Every row comes from one small tree of marks. Brackets hold a mark, then the marks that hang from it, in alphabetical order. Every link used is in the known rows. Which tree was each row made from?
Known rows
{C L}: [-2.06 -0.29  0.60  2.58 -2.07  1.20  1.08 -0.29  1.48  2.97  3.21 -2.20
 -0.83 -1.36 -2.62 -2.04  2.19  2.01 -0.49  1.16  1.21]
{C A}: [ 0.22 -0.59  1.00 -0.71 -0.93  0.54  1.55 -0.10  0.71  3.44  1.28 -1.81
 -3.28 -0.38 -0.45 -1.13  1.29 -0.40  0.46 -0.82 -0.56]
{M C}: [-0.02  0.15 -0.73  1.50 -2.05  0.91  1.88  0.08  2.37  0.92  1.99 -0.33
 -1.95 -0.98 -0.12 -1.15  1.93  0.07 -0.33 -0.40 -0.26]
{A {C D {L Y} M}}: [-3.08  1.88  1.74  3.44 -4.19  0.01  3.84 -2.88  3.66  4.57  3.23 -0.56
 -1.59 -2.70 -5.06 -3.53  1.92  1.61 -0.35  0.74  3.21]
{D C}: [ 0.08  0.63  0.85  1.60 -0.79 -0.19  3.16  0.20 -0.57 -0.99  3.21  0.74
 -1.76 -0.40 -2.05  1.47  2.55 -0.95  0.61  0.03  1.53]
{A Y}: [-0.80  0.35  0.89  3.66  0.29 -0.29  1.23  0.94  1.46  2.22  2.09  0.44
 -2.12 -0.29 -2.08 -1.48  3.02  0.10 -0.95  0.04  0.43]
{Y {A {C M}} {L S}}: [-2.10 -0.77  3.45  1.50 -3.32 -1.49  1.60 -2.94  6.44  5.05  2.74  3.25
 -2.85 -0.08 -2.29  0.89  2.53 -2.70 -2.03  1.05  0.60]
{L S Y}: [-1.79  1.36 -0.58  3.98 -3.79 -0.31  1.95  0.26  1.18  1.54  1.85  0.31
 -0.03 -0.52 -0.95  0.23  3.26 -2.40  1.09  0.83 -0.28]
{M {C A D L}}: [ 0.58 -2.69  2.10  0.48 -4.37  2.37  1.82 -1.60  2.86  5.27  0.60 -4.57
 -3.31 -2.52 -3.06 -4.91  0.60  3.02 -0.11 -1.26  1.47]
{Y {A C} {L S}}: [-1.60 -1.64  3.68  1.48 -3.65  0.24  1.21 -2.27  5.03  4.35  2.03  2.73
 -2.79  0.79 -2.50  0.65  2.57 -2.38 -1.24  0.80  0.00]
{A C {Y {L S}}}: [-2.65 -1.06  2.55  5.72 -3.02 -0.58  1.27 -1.34  4.92  3.09  2.18  3.46
 -2.04  0.51 -2.53 -0.86  4.04 -1.67 -1.46  1.50  1.96]
{L S {Y {A C}}}: [-0.40  1.15  1.97  2.11 -4.09 -0.10  3.50 -1.67  3.95  3.25  1.21  1.80
 -2.06  1.08 -1.13  0.50  2.92 -2.90 -0.80 -0.44 -0.61]
{Y A {L S}}: [-1.79 -1.90  2.91  1.48 -3.02  0.30 -0.27 -0.72  4.08  4.07  1.90  0.83
 -2.24 -0.15 -2.15  0.46  2.16 -2.03 -0.46  0.94 -0.82]
{D {C A L M}}: [-0.29 -0.23  3.11  1.01 -1.09 -0.26  3.18 -1.60  1.65  3.51  3.87 -2.44
 -2.71 -0.97 -3.13 -1.14  1.84  0.90 -0.11  0.47  2.65]
{D {C {L Y}}}: [-2.09  1.67  1.89  4.16 -2.13  1.16  3.08 -0.37  1.18  1.02  3.83 -1.23
 -0.55 -0.67 -4.03 -1.17  2.92  1.29  1.45  1.40  2.89]
{D {C A {L S Y}}}: [-1.03 -0.71  2.89  3.34 -4.65  0.62  3.32 -1.03  0.81  2.60  2.13 -2.31
 -1.40 -0.16 -2.68 -1.31  2.91 -0.73  1.61  0.68  2.43]
{M {C D}}: [ 0.56 -0.82 -0.32  1.35 -3.26  1.09  2.16 -0.44  1.77  2.06  1.18 -1.31
 -2.55 -2.53 -1.95 -2.38  1.07  0.59 -0.26 -1.31  0.48]
{L S {Y {A {C M}}}}: [-1.21  2.00  1.63  2.22 -3.87 -1.67  3.45 -2.44  4.71  4.21  2.00  2.21
 -1.98  0.37 -1.40  0.41  2.72 -3.44 -1.64 -0.28 -0.14]
{C A L M}: [-1.25 -0.55  1.95  0.61 -1.37 -0.07  1.25 -1.18  2.75  5.72  3.06 -3.09
 -2.41 -1.63 -1.99 -2.72  1.41  1.47 -0.56  0.70  0.86]
{Y {A {C D M}} L}: [-1.70 -0.64  4.46  0.05 -2.12 -0.79  1.83 -3.30  5.46  5.98  2.47  2.00
 -4.37 -1.64 -4.72 -1.25  0.75 -0.44 -1.37 -0.44  1.47]
{C D {L S} M}: [-2.16 -0.73  1.12  4.07 -5.33 -0.76  1.21 -1.90  2.05  4.28  2.55 -1.89
 -0.64 -3.86 -3.90 -1.68  2.47  0.05 -1.09  0.64  2.41]

Which tree is each row?
[-2.34  0.89  1.29  2.39 -2.29 -0.33  2.96 -2.15  3.50  3.73  4.12  0.32
 -1.24 -1.26 -3.01 -1.13  2.38  1.20 -1.80  1.16  2.37] -> {A {C L M}}
[-1.97 -0.52  1.69  3.04 -4.56  1.10  1.75 -0.85  2.24  4.94  1.50 -3.17
 -0.99 -0.81 -1.71 -2.51  2.91  0.03  0.98  0.74  0.81] -> {C A {L S Y}}
[ 0.41 -0.53  2.48  1.68 -0.58 -1.21  1.85 -0.58  1.84  5.80  0.96 -1.44
 -4.21 -2.31 -3.15 -3.69  1.65  0.22 -1.19 -1.80  1.24] -> {C {A Y} D M}
[-0.66  0.23  3.84  3.77 -3.85  0.79  2.98 -1.25  2.68  2.78  2.64 -1.33
 -0.81  0.24 -3.65 -0.04  3.12 -0.92  0.26  0.87  1.82] -> {D {C {L S {Y A}}}}
[-1.65  1.32  3.01  2.27 -1.65 -0.07  3.83 -1.49  2.08  3.50  3.59 -2.25
 -2.27 -0.73 -3.45 -1.97  2.14  0.81  1.08  0.80  2.69] -> {D {C A {L Y} M}}
[ 0.29 -0.32  1.49 -0.70 -1.57 -0.80  1.83 -0.86  1.07  4.95  1.42 -2.03
 -3.56 -2.79 -2.27 -1.89  0.82 -0.37  0.31 -1.44  0.30] -> {C A D M}
[-2.33 -1.91  3.32  3.81 -1.76 -1.64  0.26 -0.97  4.60  6.05  1.85  0.68
 -3.14 -0.92 -2.14 -1.99  3.27 -1.95 -1.19  0.99  1.11] -> {C {A {Y {L S}}} M}
[-1.21 -1.30  1.49  3.28 -5.93  1.89  2.27 -0.94  4.36  4.40  0.87 -3.27
 -1.42 -0.89 -0.86 -3.64  2.62  0.33  0.34  0.64  0.82] -> {M {C A {L S Y}}}
[-1.26 -1.75  1.44  3.90 -5.56  0.66  0.79 -0.97  0.71  3.47  1.69 -2.42
 -0.47 -2.79 -3.93 -2.16  2.48  0.76 -0.54  0.45  2.15] -> {C D {L S}}
[-1.39  0.63  1.82  3.05 -1.32 -0.29  2.88 -1.33  1.63  1.88  4.85 -0.46
 -0.92 -1.34 -3.92  0.20  2.22  0.85 -0.44  1.45  3.27] -> {D {C L M}}
[-1.04 -2.40  4.26  2.01 -1.13  0.93  0.07 -0.69  2.78  6.01  0.69 -1.04
 -4.55 -1.59 -4.44 -4.15  1.58  1.21  0.47 -0.52  1.51] -> {C {A {Y L}} D}
[-0.10  0.60  2.48  1.94 -5.46 -0.04  3.34 -2.52  3.25  4.12  0.28  0.72
 -2.66 -0.42 -3.01 -0.72  2.21 -2.49 -0.11 -1.51  0.42] -> {L S {Y {A {C D}}}}
[-1.60 -0.05  1.74  4.54 -3.60 -1.12  2.51 -1.30  1.56  1.12  4.33 -0.30
 -0.33 -1.30 -3.14  1.06  3.44 -0.86 -0.91  1.83  3.26] -> {D {C {L S} M}}
[-1.33 -1.08  1.69  2.16 -3.76 -0.54  1.19 -1.54  2.83  5.80  2.43 -2.61
 -1.37 -1.80 -1.59 -1.34  2.17 -0.49 -1.09  0.92  1.18] -> {C A {L S} M}
[-1.48 -1.81  3.56  2.08 -0.13  0.36  0.23  0.09  3.37  5.21  1.55  0.00
 -3.96 -0.09 -2.66 -3.02  2.16  0.56  0.11  0.35  0.72] -> {C {A {Y L}}}
[ 1.04 -0.24  2.72 -0.83 -2.30  0.32  3.09 -1.93  2.51  4.07  1.06  0.27
 -4.13 -0.43 -3.16 -1.02  0.87 -0.32 -1.25 -2.18  0.21] -> {Y {A {C D}}}
[-0.75 -0.86  2.27  1.50 -4.66  2.56  2.59 -1.66  3.35  5.32  0.42 -4.57
 -2.96 -2.44 -3.23 -5.72  0.86  2.52  1.04 -0.70  1.68] -> {M {C A D {L Y}}}
[-0.89 -1.97  2.33  1.98 -5.07 -0.45  1.41 -2.16  1.89  6.31  1.63 -3.80
 -2.22 -3.27 -3.17 -2.54  1.88  0.05 -0.51 -0.35  2.06] -> {C A D {L S} M}
[ 1.43 -1.39  1.56  1.98 -0.86  0.70  1.87  0.23  3.48  4.15  0.36 -1.35
 -4.00  0.08 -0.18 -3.68  1.96  0.46 -1.00 -1.41 -0.01] -> {M {C {A Y}}}
[ 1.51 -0.32  3.00  1.93  0.25 -0.28  3.06  0.29  0.50  2.11  1.80 -0.50
 -3.94  0.76 -2.19 -1.46  2.66 -0.34  0.12 -0.91  1.60] -> {D {C {A Y}}}
[-1.93  0.40  1.89  2.19 -3.62 -0.23  3.16 -2.90  2.99  4.49  3.24 -0.58
 -1.97 -2.81 -4.79 -2.60  1.60  1.77 -1.66  0.16  3.21] -> {A {C D L M}}
[ 1.51 -2.01  1.25 -0.68 -3.02  1.48  2.19 -0.83  1.69  3.99 -0.06 -2.95
 -4.25 -2.17 -1.33 -3.47  0.61  0.57  0.41 -2.36 -0.17] -> {M {C A D}}
[-0.20  1.01  2.04 -0.49 -0.71 -1.16  3.32 -1.59  4.43  4.11  2.56  1.71
 -3.36  0.09 -1.64  0.53  1.77 -1.46 -2.65 -0.81 -0.09] -> {Y {A {C M}}}
[ 0.79 -1.23  2.69  1.55 -1.03  0.01  1.56 -0.23  1.22  5.23  0.01 -2.28
 -4.31 -1.36 -2.91 -3.99  1.72  0.52 -0.09 -2.19  0.97] -> {C {A Y} D}
[-0.51 -1.13  3.59  2.78 -1.47 -0.28  1.42 -1.63  3.03  7.43  1.68 -3.51
 -3.49 -2.67 -4.52 -5.04  1.81  2.60 -1.56 -0.76  2.66] -> {C {A Y} D L M}
[-1.02 -0.66  1.82  4.33 -4.09  0.22  2.36 -0.87  0.44  0.60  3.47 -0.88
 -0.22 -0.69 -3.13  0.83  3.66 -0.44  0.03  1.51  2.92] -> {D {C {L S}}}
